Each row was made from one small tree. Brackets hold a mark, then the marks that hang from it, in the order of their numbers. Every link used is in the known rows. Write each row's tree.
In the rows, 128 means zero.
Known rows:
[Q_56 [Q_655 [Q_308 Q_593 Q_879]]]: [136 122 128  94  93 102 113 121 119 130  79 113 144 131 123  66 138 132
 146 150 159 164 139  64 104 154 104 164 152 127 131  84 150  56  85 189
 144 141 123  97 105 170 137 110 146 150 121 105 122 112  86 118 114 126
  79 179  75  86 125 159  72 146 113 202 128 107 124 166]
[Q_504 [Q_593 [Q_308 Q_655]] Q_751 Q_879]: [107 173 104  85 142 144  84 143  90 144 124 124 177 120 137  92  94  95
 124  85 123 137 175 169 129 145 112 150 123 187 128  86  87 115 116 190
 150 148 142  92 124 166 152 110 106 216 105  80 107  97 118 142 140 117
  88 149 160 120 154 142  75 120 163 195 171 118 129 133]
[Q_879 Q_308 [Q_504 Q_458 Q_593 [Q_751 [Q_524 Q_326]]]]: [135 159 129  91 103 155 110 145 116 152  59 156 200 179 152 101 110 133
 140  94 151 133 191 168 147  87 112 169  98 168 191 130  64 106 149 144
 146 134 136 119 191 143 194 134 100 201 142  15 112  94 108 156 170 154
  69 135 123 157 119 112  79 134 164 203 122 177 145 139]
[Q_308 [Q_655 Q_56] Q_751]: [142  99 139 113 121 124 122 160 143 162 118 129 130 132 126 121 135 119
 156 147 126 104 139 103 126 161 105 171 146 133 112 114 152 111  78 185
 108 121 110 109 111 150 151 110 124 132 113 103  87  94  76 134  64 150
 112 175  83 114 145 132 145 153 138 174 128  65 111 134]
[Q_593 [Q_308 [Q_655 Q_56] [Q_751 [Q_524 Q_326]] Q_879]]: [ 95  92 162  61  70 140  86 174 137 173 100 118 188 170 147  96  86 130
 178 128 166 102 160  68 106 191 100 200 185 126 133  84 141  77  87 227
 124 103 134 122 115 155 184 129 129 133 112  46  50  74  50 113  79 157
  89 187  37  94 127 149 101 142 153 178 153  64 123 168]
[Q_56 [Q_655 [Q_308 Q_593]]]: [153 133 112 125 106  86 119 117 130 145  81 136 107 129 127  86 152 125
 141 140 155 162 144  88 107 107 101 153 139 145 130  96 130  82  92 184
 134 128 128  99  98 159 140 117 130 154 125 105 120  92  87 119 102 126
  74 160 104 113 120 142  97 140 109 191 114 116 121 167]
[Q_879 Q_308]: [149 127 107 123 136 133 123 115 112 131 112 114 122 127 134 110 114 135
 127 146 132 141 129 133 153 126 119 144 114 128 135 140 122 125 146 128
 143 119 130 130 128 134 124 154 118 139 143  95 137 108 118 125 171 143
 123 116 115 127 132 120 128 128  95 140 146 145 119 137]
[Q_524 Q_326 [Q_593 Q_308] Q_879]: [ 86 124 117  54 147 110 134 168 107 153 124 115 167 144 155  83  98 135
 145  79 167 110 169 144 109 134 135 152  73 122 155  76  53 105 169 143
 154  85 131 148 143  90 153 162 145 159 107  73 154  93 124 129 121 122
 124  64 133 146 106 113  78 117 114 124 139 144 139 163]
[Q_308 Q_593 [Q_655 Q_56] [Q_751 Q_504]]: [158 103 117  86 118 138 128 158 153 167  76 149 158 137 153 129 126 144
 141 112 144 103 145  75 120 118  97 215 145 131 110  93 180  89  84 201
 124 149 114 108 113 147 186 101 137 160  82  79  76 103  79 111  93 138
 104 200  74  91 130 129  92 179 145 185  94  79 101 134]
[Q_751 [Q_504 Q_458 [Q_879 [Q_308 Q_593]]]]: [147 168 117  47 135 170  89 116  90 133  65 127 182 101 148 113  77 133
 100  99 145 143 148 140 154  93 127 176 106 128 145 108 137 122 133 130
 158 153 133 118 179 127 169 131 116 183 133  69 136 119 107 140 201 135
 131 164 112 105 143 119  65 152 146 175  84 166 115 146]
[Q_655 Q_308]: [141 125 119 118 112 108 133 127 128 150 111 130 118 134 118 109 128 133
 137 118 143 123 127 123 123 127 116 126 126 128 134 116 129 111 107 153
 132 119 127 111 125 145 134 131 130 143 137 115 130 103 106 125 104 132
 121 131 123 123 122 135 151 120 123 148 137 107 116 148]
[Q_308 Q_593 [Q_751 Q_504 [Q_524 Q_326]] Q_879]: [123 106 150  57  69 154 118 151 165 157  58 136 223 183 157 101  75 156
 130  89 179 112 143  59  85 139 110 202 166 117 143 101 163  89 140 176
 129 148 140 150 151 141 195 105 156 145 100  68  63 144  98  91 165 119
 113 215  60  80  84 141  54 166 172 159  75 139 123 145]
[Q_458 [Q_56 [Q_655 Q_308]]]: [114 112 137  99 119  89 115 142 127 140 124 131 100 134 112 102 148 123
 148 155 134 146 170 104 112 131 111 124 144 140 136 116 146 108  79 136
 123  94 108  96 107 165 117 127 114 129 130 115 108  82  93 122 101 135
  75 132  96  95 127 153 150 140 112 174 156  93 136 158]
[Q_308 Q_593]: [152 135 111 128 123 122 134 122 135 125 104 136 136 124 150 118 140 130
 120 115 133 120 119 112 113 105 123 147 130 128 128 114 127 106 130 152
 137 141 132 138 126 128 138 118 136 142 110 101 131 135 127 120 136 123
 118 147 115 116 134 127  88 139 133 146  98 152 131 137]
[Q_655 Q_56 [Q_308 Q_593 [Q_751 Q_524] [Q_879 Q_504]]]: [144  99 134  71  88 128 126 155 146 149  44 118 215 168 138  83 106 153
 154 123 144 116 102  73 104 154  86 196 183 119 155  94 162  56  50 216
 124 148 108 100 160 170 189  88 154 157 100  52  71 123  54 111  68 139
  76 204  59  93 115 138  77 158 147 185  98 107 121 132]
[Q_225 [Q_504 Q_458 Q_593 [Q_879 Q_308]]]: [121 164  99  53 147 173 107 124  85 136  63 129 184  75 143 119  99 126
 113 115 151 132 158 212 153 112 138 160  86 146 160 126 101 142 138 134
 150 149 115 114 174 148 154 141 103 204 141  69 138 118 112 152 145 133
 131 133 140 104 158 132  88 117 154 174 117 156 101 136]
[Q_879 [Q_308 Q_593 Q_655 Q_751] Q_504]: [188  94 117 123 127 141 127 130 113 146  61 112 164 141 138  86 117 141
 134 158 111 136 119  92 156 137  85 207 119 127 136 115 122 108 108 167
 138 155 134 126 126 168 166 116 137 180 119  54 117  97  84 128 157 148
  66 181  84 112 135 128  52 158 103 208 114 163 122 131]
[Q_225 Q_308 Q_524]: [121 102 106  77 124 116 108 125 150 147 115 122 114 145 163 142 131 128
 139 165 122 126  91 133 126 114 128 129 132 135 144 160 141 104 136 156
 117 120 116 107 111 144 127 148 129 138 141  59 114 118 102 113  95 116
 133 113 129 104 122 155 155 142 125 139 134 156 119 140]
[Q_225 [Q_524 Q_326 Q_593 [Q_879 Q_308 [Q_504 Q_751]]]]: [107 110  88  26 147 124 127 185 115 143  75 124 237 192 164  82 107 122
 155 115 133 115 170 142 138 134 116 155  70 128 201 125  68  80 179 114
 139  92  90 125 190 104 171 147 145 181 127  14 154 102 122 145 129 123
 103  70 135 153  91 113  79 136 126 181 152 215 135 136]
[Q_504 [Q_458 Q_56] [Q_593 Q_308] Q_751 Q_879]: [ 86 179 124  39 158 158  79 150  79 129 147 136 185 109 148 120 110 103
 114  66 126 119 194 190 128 134 128 136 117 201 142  93  77 123 103 135
 165 148 134  90 168 147 150 109  78 186 118  59 127 108 125 159 158 120
 104 128 144 108 167 142  82 128 189 184 139 110 175 141]
[Q_524 Q_326 [Q_593 [Q_308 Q_751 Q_879]]]: [121  78 132  66 114 136 131 164 116 163 113 116 185 164 134  83  90 152
 143 101 166 118 140 121 104 194 116 179 107 137 129  80  84  94 137 173
 169 142 153 146 123 115 161 146 147 143 107  55 132 109  97 125 147 120
 122 143  89 113 110 150  60 114 132 154 117 117 145 158]
[Q_56 [Q_655 Q_308]]: [130 127 127 122 109  94 116 124 120 146 110 136  99 127 104  93 141 119
 149 155 146 171 157 105 129 133 106 128 135 141 135 111 133 101  94 159
 125 111 121  94  98 161 130 127 129 145 144 122 122  85  88 130  99 137
  87 139 114 126 115 140 139 124 111 172 143  99 119 156]
[Q_225 [Q_308 Q_655 Q_879] [Q_504 Q_593 Q_751]]: [117 105 106  59 130 160 123 118 133 171  75 132 165 132 149 106 123 130
 148 115 158 117 128 155 128 167 117 181 108 166 129 143 143  59 124 195
 141 177 119 102  95 181 153 104 127 207 120  35 114 115 108 113  76  99
  80 171 120  64 128 191  88 140 151 212 172 110 105 120]
[Q_225 [Q_524 Q_879]]: [ 90 131 119  55 143 119 108 158 132 110 124 106 195 136 150 122 136 114
 145 142 134 128 130 120 121 128 135 132 121 114 155 126 129 110 151 117
 101  91  90 123 153 132 128 117 144 127 127 105 119 141 119 123  89 123
 152 102 137 121 116 120 128 140 143 125 146 148 115 138]
[Q_458 [Q_56 [Q_655 [Q_308 Q_593 Q_879]]]]: [120 103 126  77 106  98 113 132 121 127  97 111 139 137 131  76 145 134
 145 146 155 132 152  72  89 154 108 158 162 133 131  93 160  60  72 161
 138 124 112  96 119 176 127 112 131 137 118  91 109 106  95 112 113 124
  70 175  62  59 137 172  81 153 111 202 141 100 146 170]
[Q_458 Q_56]: [113 107 133 105 140 124 131 139 124 121 143 128 128 132 136 141 137 130
 126 124 120 104 143 129 119 130 132 120 144 129 131 139 138 130 123 102
 125 112 110 124 141 135 115 130 116 112 119 117 118 123 138 119 129 124
 119 116 114 100 138 139 134 135 129 129 139 119 145 130]
[Q_879 [Q_308 Q_655 Q_751] [Q_504 Q_458 Q_593]]: [173 124 130 105 141 164 113 138 103 148  72 125 161 130 114  98 130 134
 143 148 141 144 142 157 173 128 100 217 101 153 148 125  93 130 103 147
 141 161 135 116 150 179 185 113 107 193 142  49 132  91  78 166 158 166
  77 174 107 132 153 128  67 151 136 220 126 134 115 136]
[Q_308 Q_593 [Q_655 Q_56] Q_751]: [160 101 125 116 116 117 128 151 150 153  93 125 140 130 146 110 142 121
 145 126 132 100 132  84 109 142 105 186 150 137 111  95 150  91  72 208
 116 136 112 125 107 148 163 105 133 148  91  77  93 103  75 124  74 142
 101 185  77 105 152 134 103 166 141 192  98  85 116 140]
[Q_751 [Q_524 Q_326 Q_593 [Q_879 Q_308 Q_504]]]: [ 99 114 100  60 147 122 130 177 113 147  71 116 210 171 149  68  77 145
 151 103 155 123 152 128 129 119 123 157  95  95 202 120  60 107 191 118
 128  77 109 155 197 105 168 173 146 177 126  50 130 103 112 142 141 140
  86  74 118 158  88  87  72 136 106 141 134 214 122 143]

Which tree is each row?
[119 109 125  77 102 119 130 139 127 140 110 116 148 140 124 108 119 140
 152 122 152 104 124 103 109 177 117 149 148 117 132 103 167  74  62 177
 132 118 107  86 135 141 135 126 138 133 126 105 122 104  91 127  76 142
 131 150  79 100 137 151 140 134 126 160 156  58 114 144] => [Q_655 Q_56 [Q_308 Q_879]]
[131 114 134  87 126 154 127 149 100 121  79 109 181 143 118 104 121 133
 144 139 139 121 118 139 141 158 114 188 136 116 146 107 139 105 121 141
 147 164 120 111 139 174 154 110 138 184 112 111 118 133 127 155 127 138
  85 162 117 110 146 150  50 148 133 183 171 132 121 119] => [Q_308 Q_655 [Q_879 [Q_504 Q_593]]]
[155  99 114  95  84 115 116 155 160 176  60 131 159 167 175  88 106 137
 162 130 158  93 162  74  99 114  93 194 160 130 145 108 129  89 109 222
 112  97 128 129 131 151 182 143 125 157 115  19  57  65  49 112 108 166
  78 181  42 104 137 117 110 170 132 200 100 119 110 166] => [Q_879 [Q_308 Q_593 [Q_655 Q_56] [Q_751 [Q_524 Q_326]]]]
[151 147 105  93 131 139  92 121  94 129  81 104 153 105 148  87  89 116
 118 138 123 127 138 117 129 139 114 159 129 116 134 104 129 118 133 161
 137 127 134 124 143 151 135 146 123 175 133  81 119  99 102 127 170 138
 102 155 107  99 165 129  72 152 114 191 123 159 110 149] => [Q_504 [Q_879 [Q_308 Q_593 Q_655]]]
[151 124 129 103 111 141  96 148 171 152  59 141 186 158 146 112 103 136
 131 109 154 127 126  64 114  96  97 204 169 133 122 113 159  99 133 193
 112 155 133 137 118 165 192  93 138 164  88  73  45 130  83  99 143 125
  82 215 101  89 100 129  78 172 163 176  88 132  92 141] => [Q_308 Q_593 Q_655 [Q_751 Q_504 Q_524]]
[133 146  88  82 143 136 101 134  91 125  92 107 154 110 128  87  89 114
 125 128 134 130 154 172 139 132 121 155 114 131 144 115 116 146 143 147
 136 127 127 116 147 168 130 144 110 195 132  98 109  95 108 152 166 143
 111 134 133 116 164 128 100 143 125 178 159 144 101 143] => [Q_504 Q_593 [Q_879 [Q_308 Q_655]]]
[ 93 157 132  22 149 162 105 164 107 123 106 148 185 106 135 139  96 127
 102  73 144 108 176 191 126  96 149 158 119 144 155 111 139 153 123  91
 143 145 110 100 195 143 152 118  93 169 114 104 105 134 135 161 174 125
 139 136 134  86 149 135  95 157 186 151 113 121 135 132] => [Q_751 [Q_504 [Q_458 Q_56] Q_593 Q_879]]
[144 125 108  93 135 149 139 155 145 148  96 151 169 146 126 124 115 150
 114  88 158 131 146 163 129 102 114 192 121 154 124 117 140 142 137 150
 137 165 136 117 126 156 169  98 128 175  96 109  89 139 122 129 153 116
 138 173 136 115 104 124  91 146 151 143 101 106 115 118] => [Q_308 [Q_751 [Q_504 Q_593]]]
[135  98 140  92 119 145 118 169 148 171 101 148 149 141 123 134 117 137
 148 127 138 108 153  92 140 136 105 197 150 135 116 109 180 115  81 173
 119 136 111 106 109 147 172 109 129 148  99  93  74  97  82 121  83 143
 116 192  82  99 120 133 132 162 150 170 123  62  99 124] => [Q_308 [Q_655 Q_56] [Q_751 Q_504]]
[163 107 110 102 112 101 147 145 154 169  84 140 137 136 146 101 134 139
 140 110 145 101 127 100  97 130  98 172 144 150 121  91 143  84  59 220
 123 132 120 100 123 148 163 107 144 146 101  68 105  94  66 115  67 142
 118 177  82 105 133 130 129 146 134 184  80  66 119 147] => [Q_655 Q_56 [Q_308 Q_593 Q_751]]
[128 101 158  90 113 156  91 139 109 150 127  97 166 135 119  92 105 128
 147 146 142 139 118  92 132 211  99 194 147 133 103  91 135  91  94 186
 143 147 151 123  91 172 153 107 136 139 124  86 104 103  79 120 128 130
 101 192  79  90 132 161  68 127 131 174 160  76 122 151] => [Q_593 [Q_308 Q_655 Q_751 Q_879]]
[ 91 156 126  33 159 142  98 170 143 139  85 137 208 134 137 106  96 133
 136  60 187 135 147 130 124  94 144 162 105 119 166 112  88  96 157 116
 130 121 102 143 188  98 184 119 133 146 103  69 110 145 119 147 135 123
 115 116 154 131  86  99  79 150 175 128  98 162  99 142] => [Q_751 [Q_504 Q_458] [Q_524 Q_593 Q_879]]
[119 132 106  34 126 113 118 174 169 173  67 139 211 154 156  87  95 145
 148  73 174 111 141  80  96 101 100 199 156 119 145  92 157  71  94 209
 105 103  96 105 152 148 190  88 152 159  87  61  57 112  68 110  71 131
 109 177  84  97  92 106 112 165 162 164  86  82  93 142] => [Q_655 Q_56 [Q_308 Q_593 [Q_751 Q_504 [Q_524 Q_879]]]]
[120 104 154  71 104 133 124 177 143 165  62 115 215 168 155  80 101 122
 157 115 149 106 160  65 106 127 103 195 126 103 168  94 112 100 144 177
  93  97 116 144 166 152 192 103 158 171 109  54  79 106  73 121  99 134
  66 173  77 119 100 106  49 157 148 184  94 163 131 141] => [Q_308 Q_593 Q_655 [Q_751 [Q_524 Q_326 [Q_879 Q_504]]]]
[139 113 106 114 132 127 111 135 116 149 109 118 110 127 135 112 123 124
 155 158 129 117 139 114 147 137 112 168 133 122 134 124 143 108  97 168
 129 104 110 108 116 142 133 151 114 148 132  80 110  69  88 134  95 165
 100 132  80 122 155 126 141 148 106 174 172  95 100 147] => [Q_879 [Q_308 [Q_655 Q_56]]]
[104  91  97  34 132 119  91 181 121 133  89 100 187 153 157 108 132 128
 176 151 156 103 106 102 117 175 113 193 162 128 140  91 130  46  93 191
 157 127  94 120 105 131 159 148 137 145  91  47 109 103  83 130  67 136
 113 126 101  97 149 165  90 151 137 182 187 112 100 172] => [Q_225 [Q_524 [Q_593 [Q_308 [Q_655 Q_56] Q_879]]]]
[141 107 135 121 107  98 115 137 138 160 107 129 116 136  94  82 135 119
 155 157 146 174 163  96 121 151  94 146 133 160 120 107 130 108  79 174
 119 121 133  97  95 169 141 102 132 136 140 113 108  87  66 127 103 135
  89 179 104 121 103 146 138 129 121 179 113  79 123 148] => [Q_56 [Q_655 [Q_308 Q_751]]]
[182 115  98 102 130 146 127 125 134 152  68 132 166 143 147 104 100 156
 115 119 147 141 132 116 144 102 102 210 122 137 122 115 146 115 138 160
 147 163 144 131 126 145 167 117 136 166 119  62 105 123 102  99 190 125
 121 177  94 101 109 122  71 152 117 166  85 141 111 128] => [Q_879 [Q_308 Q_593 [Q_751 Q_504]]]
[138 111 138 104 103 115 110 143 140 163  87 147 133 145  98  98 116 139
 146 141 155 179 164  94 132 128  94 175 138 154 121 102 162 112  88 164
 129 140 123  86  97 169 164 107 135 155 129 120  91  92  75 114 122 129
  92 191  93 110  84 142 123 138 128 177 114  80 104 144] => [Q_56 [Q_655 [Q_308 [Q_751 Q_504]]]]
[123 106 122 101 120 116 120 158 118 172 106 135 128 146 150 103 117 133
 152 102 160 106 156 122 112 139 120 162 107 136 132  79  75 102 147 170
 161 114 148 149 106 114 162 174 130 167 105  62 136  70 107 133 121 137
  89 100 120 135 128 142  85 130 120 169 151 130 121 173] => [Q_524 Q_326 [Q_593 [Q_308 Q_655]]]
[165 138 141  75 131 157  82 128 101 150  85 103 166  93 131  79  93 106
 121 132 131 136 153 111 139 161 110 181 110 144 130 101 111 126 102 170
 134 146 145 118 157 160 165 114 115 165 140  47 126  99  60 150 168 148
 103 199  89 102 167 130  72 157 144 217  77 135 115 153] => [Q_504 Q_458 [Q_879 [Q_308 Q_593 Q_655 Q_751]]]
[115 133 131  46 155 137  79 148  92 131 114 117 163  99 113  81 114 104
 130 149 143 166 204 182 137 143 119 163 118 170 149 114 102 151  98 129
 138 126 113  91 164 177 129 116  85 166 140  67  99  94  77 169 177 145
  96 165  98  93 169 136  89 148 142 199 106 123 150 153] => [Q_504 [Q_458 [Q_56 Q_655]] Q_593 [Q_879 [Q_308 Q_751]]]
[147 117 112 116 119 114 127 138 138 139  99 129 126 123 158 122 151 126
 144 130 132  95 127  88 105 117 114 166 139 125 119  99 151  85  91 200
 121 124 110 109 113 136 153 125 126 154  98  90 110 101 101 129  78 145
  98 156  86 107 160 127 107 164 133 184 120  98 108 145] => [Q_308 Q_593 [Q_655 Q_56]]
[103 102 184  55 130 166 118 149  91 111 119 114 187 132 118 135 128 134
 136 136 121 108 133 107 145 169 130 160 136 107 150 127 144 106  87  82
 141 146 105 106 182 140 146 114 118 120 138  91 141 138 125 156 139 136
  97 152  74  94 147 153  79 144 145 168 139 134 166 128] => [Q_308 [Q_879 [Q_504 [Q_458 Q_56]]]]
[144 112 147  50 113 148 137 165 114 151  76 126 189 143 109 102 129 149
 154 118 158 111 135 146 135 167 105 207 124 146 153  88 132  82  43 186
 145 162 103  77 171 170 187  92 131 175 118  60 123 109  64 170  71 164
 114 186  82 112 140 145  88 143 162 208 115  63 133 133] => [Q_655 Q_56 [Q_308 Q_751 [Q_879 [Q_504 Q_458 Q_593]]]]
[ 94 134 144  80 136 126 106 160 151 139 123 107 196 143 131  93  99 114
 142 113 151 139 139 101 111 139 121 141 142 122 146 123 112 119 141 147
  91  96 116 142 154 144 150  95 145 122 121 101  80 141  98 117 111 121
 121 147 122 119  96 104 113 133 151 120 107 118 123 132] => [Q_308 [Q_751 [Q_524 Q_879]]]
